What can hang from each mark:
z_492: z_38
z_131: z_487
z_642: z_617
z_597: z_617
z_38: z_487 z_617
z_487: z_38 z_231
z_231: z_492 z_617
z_617: z_131 z_231 z_642

Each row was made from one small tree. The marks that hang from a mark follow it in brackets, in the order of their numbers. Every link used is in the known rows. Write each row's tree.
Known rows:
z_231{z_492 z_617{z_131{z_487{z_38}} z_642}}: [ 0.82 -2.41  3.50  2.69 -1.20  0.02 -1.13 -6.17 -1.78 -2.90  5.05  3.55
 -1.92 -6.95 -0.54 -1.93 -0.49 -1.36 -2.66  5.31]
z_487{z_38 z_231{z_492 z_617{z_131 z_642}}}: [ 1.95 -4.53  0.20  3.43 -1.63 -0.35  1.99 -5.98 -0.45 -1.84  6.37  4.07
 -2.88 -7.08  0.16 -0.20 -1.08 -1.34 -3.63  6.72]
z_38{z_487 z_617{z_231}}: [ 2.37  0.70 -0.77 -2.50  2.88  4.02  2.27  3.87 -3.64 -0.42 -0.18 -0.51
 -1.65 -1.87  2.68  2.39  2.81 -2.15  0.70 -3.24]
z_597{z_617{z_131 z_231{z_492{z_38}} z_642}}: [ 0.14 -3.81 -4.02  2.38  3.15  1.79  4.87 -5.39 -2.31  0.29  7.98  6.44
 -5.71 -6.64  2.04 -2.02  3.86 -2.51 -2.90  3.14]
z_492{z_38{z_617{z_231}}}: [-0.56 -0.18 -3.55 -2.03  2.92  1.32  2.83  3.04 -1.10  1.52  2.71 -0.18
 -2.92 -2.38  2.96 -1.01  2.19 -2.26 -1.51  0.98]
z_131{z_487{z_231}}: [ 0.84 -1.32  2.68 -0.06 -0.01  2.10  0.94 -1.13  1.47 -4.17 -2.18 -1.78
  1.14 -1.21 -0.01  1.07  2.37  1.03  2.06  0.66]
z_231{z_492{z_38{z_617{z_131{z_487}}}}}: [-1.15  1.08  1.60  0.18  0.53  0.89  2.89 -0.93 -0.11 -1.69  4.21  1.99
 -1.73 -3.27  3.18 -1.35  2.42 -4.00  1.22  4.62]
z_617{z_131 z_231{z_492{z_38}} z_642}: [-1.41 -4.89 -2.95  1.53  1.58  0.31  3.83 -5.84 -1.29  0.40  6.58  5.26
 -3.72 -5.52  2.71 -3.18  1.98 -0.62 -3.97  3.20]
z_487{z_38{z_617{z_131 z_642}} z_231}: [ 0.90 -0.07 -0.93  2.21  0.89  0.52  1.11 -0.94 -1.33 -1.63  5.49  1.34
 -1.81 -5.13  0.74 -0.43 -0.63 -1.33  0.30  5.94]
z_231{z_617}: [ 1.64 -1.24 -0.57  0.24 -0.59  1.64 -0.64 -0.68 -1.67  0.84  2.24  1.00
 -0.93 -1.69 -0.23  0.68 -0.06 -1.56 -1.74  0.99]
z_131{z_487{z_38}}: [-0.65  1.67  4.03 -0.65 -0.09 -1.16 -2.02  0.73  1.19 -2.71 -2.59 -1.94
  0.94 -1.70 -0.97 -1.66 -0.29  0.16  0.36  1.21]
z_38{z_487 z_617}: [ 2.91  3.04  1.03 -1.71  1.72  1.57  0.30  5.12 -1.92 -0.13 -0.37  0.29
 -0.43 -1.02  1.93  2.88  1.52 -2.73  2.21 -1.36]
z_487{z_38{z_617} z_231}: [ 1.04  1.42  0.02 -0.55  0.40 -1.05  1.83  3.49  1.28 -1.45  0.38 -2.33
 -0.99 -2.00  0.44  1.44 -0.71 -1.43  0.87  3.95]
z_642{z_617}: [ 1.05  0.57 -1.37  0.61 -0.93  1.89 -0.30  0.14 -1.23  1.16  1.11 -0.83
  1.12  0.13  0.63  0.32 -0.45 -1.37 -1.56 -1.18]
z_642{z_617{z_131{z_487} z_231{z_492}}}: [-0.25 -2.67  0.54  1.18 -0.91  6.61  3.37 -5.87 -2.94 -3.08  2.85  0.60
 -0.44 -2.87  1.77 -0.76  2.69 -1.43 -1.43 -1.37]
z_487{z_231}: [ 1.06 -1.96 -0.51  0.35 -0.26  1.02  1.88 -0.30  1.46 -1.51 -0.34 -0.41
  0.02 -0.49  0.29  1.26  0.97  0.59  0.74  1.20]
z_487{z_38 z_231{z_492 z_617{z_131}}}: [ 1.00 -3.23  0.44  2.03 -2.57  0.89  3.69 -4.48  1.06 -2.16  4.51  2.66
 -1.85 -5.16  0.50  0.56 -0.88 -2.70 -2.02  5.59]
z_492{z_38{z_617}}: [-0.20  2.05 -1.92 -1.16  1.55 -1.06  1.11  4.19  0.45  1.90  2.65  0.44
 -1.68 -1.06  2.63 -0.71  0.59 -3.01 -0.05  2.89]
z_617{z_131{z_487{z_38}} z_231}: [-2.38 -1.13  1.94 -0.37  0.32  4.18  0.93 -3.21 -1.69 -4.03  0.38 -0.33
 -0.06 -3.99  0.09 -2.96  1.16 -0.16 -0.29  0.27]

Write each row's tree:
[-0.85 -0.26 -1.02  0.25  0.38  1.30  4.62 -1.80 -2.34 -1.72  4.19  0.39
 -3.70 -3.91  1.97 -0.98 -0.08 -2.88 -1.53  3.15] | z_487{z_38{z_617{z_131 z_231{z_492}}}}
[ 1.24 -3.34 -3.57  1.27  3.76 -1.32  3.92 -2.73 -0.96  0.51  4.85  4.29
 -5.97 -5.71  1.39 -1.11  3.41 -1.58 -3.76  2.30] | z_597{z_617{z_231{z_492{z_38}} z_642}}
[ 1.16 -2.45  1.65  2.24 -2.24  4.98  3.67 -5.22 -0.06 -4.12  2.52  0.45
  1.21 -2.29  1.20  1.04  1.97 -1.81  0.75  1.49] | z_642{z_617{z_131{z_487{z_231{z_492}}}}}
[ 1.91 -0.94  0.24 -1.81  1.21  0.35  2.69  3.57  2.67  0.16 -1.51  2.20
  0.88 -1.98  1.84  1.53  2.91 -1.39  0.48 -0.03] | z_492{z_38{z_487{z_231}}}
[ 2.60 -5.13  1.48  1.58  0.31 -1.07  1.44 -3.81  1.82 -1.68  3.43  2.78
 -2.46 -6.26  1.43 -0.31  2.53 -0.76 -2.97  5.54] | z_131{z_487{z_231{z_492{z_38} z_617{z_642}}}}
[ 0.03  3.71  3.24 -1.11  0.94 -0.56 -1.59  3.03 -0.12 -2.55 -0.99 -3.01
 -0.50 -2.00  0.16 -0.60 -0.14 -1.71  1.39  2.59] | z_131{z_487{z_38{z_617}}}
[-0.15  0.94 -1.28 -1.58  1.89  0.71  1.39  2.48 -2.01 -0.71  0.82 -2.48
 -2.68 -2.72  1.20 -0.49 -0.33 -1.48 -1.28  0.96] | z_487{z_38{z_617{z_231}}}
[-0.10 -1.15  0.40  1.87  3.02  4.40  0.17 -4.64 -3.83 -3.81  3.99  2.15
 -3.26 -7.17 -0.98 -2.39  2.74 -0.75 -0.50  1.30] | z_597{z_617{z_131{z_487{z_38}} z_231 z_642}}
[-2.13  1.20  3.50  0.64 -0.80  1.76 -1.04 -2.03 -0.08 -3.07  0.33  0.15
  1.31 -2.75 -0.61 -2.44 -0.20 -0.67  1.13  2.11] | z_617{z_131{z_487{z_38}}}
[-0.72 -3.57  0.68  1.79  1.93  5.51  0.10 -6.13 -4.11 -3.27  3.65  1.75
 -1.17 -4.90  0.62 -2.40  2.98  1.65 -0.49 -0.22] | z_617{z_131{z_487} z_231 z_642}
[ 3.46 -0.52 -0.23  1.18  1.77  4.14  1.86  0.29 -3.12 -1.92  4.12  3.49
 -0.96 -4.66  2.08  2.79  2.54 -1.82  2.32  1.64] | z_38{z_487{z_231} z_617{z_131 z_642}}
[ 2.92 -4.01  0.46  2.54 -0.92 -3.42  1.33 -3.30  1.03 -1.22  3.20  2.01
 -3.01 -5.90 -0.24  0.64 -1.31 -0.23 -3.95  5.91] | z_487{z_38 z_231{z_492 z_617{z_642}}}
[ 1.23  0.33 -1.25 -1.77  2.09  7.12  3.29  1.30 -4.84 -1.06  2.72  1.95
 -1.43 -3.11  3.23  1.53  3.02 -3.03  1.58 -2.26] | z_38{z_487 z_617{z_131 z_231}}
[-0.81 -2.16 -4.41  0.78  3.35  2.93  2.23 -1.30 -3.73  1.31  8.04  3.40
 -3.46 -5.64  3.24 -2.58  2.11 -1.80 -2.16  3.00] | z_492{z_38{z_617{z_131 z_231 z_642}}}
[-0.48 -1.27  2.35  2.34  0.66  2.87 -1.58 -5.06 -2.65 -2.71  3.51  2.47
  0.21 -3.82 -0.05 -1.90  1.38  0.86  0.89  1.66] | z_617{z_131{z_487} z_642}
[ 3.02  0.96  0.55 -0.54  2.61 -3.42  1.79  3.04 -0.49  1.46  2.81  3.92
 -3.21 -4.02  3.42  1.19  1.86 -2.92 -1.12  2.79] | z_231{z_492{z_38{z_487 z_617{z_642}}}}
[ 0.54 -1.19  2.62  2.31 -0.40  1.91 -3.08 -4.49 -2.83 -2.22  4.87  2.52
 -0.80 -6.79 -0.81 -2.11 -0.25 -0.95 -1.78  4.01] | z_231{z_617{z_131{z_487{z_38}} z_642}}
[-0.21 -5.09 -1.64  2.44  0.88  2.07  3.05 -7.09 -3.07 -1.28  5.78  3.89
 -3.33 -4.51  1.57 -1.57  1.29  0.86 -2.69  1.63] | z_617{z_131 z_231{z_492} z_642}
[ 2.65 -5.98 -0.86  3.84 -1.15  2.14  2.86 -7.12 -1.52 -1.47  7.41  5.05
 -2.92 -5.94  0.90  0.94  0.51 -1.07 -2.28  5.19] | z_487{z_231{z_492 z_617{z_131 z_642}}}
[ 0.88 -1.38  0.75  1.76 -1.51  6.78  1.56 -3.55 -0.99 -3.64  2.11 -0.29
  2.61 -2.11  0.61  0.47  1.94 -1.24  1.47  0.16] | z_642{z_617{z_131{z_487{z_231}}}}
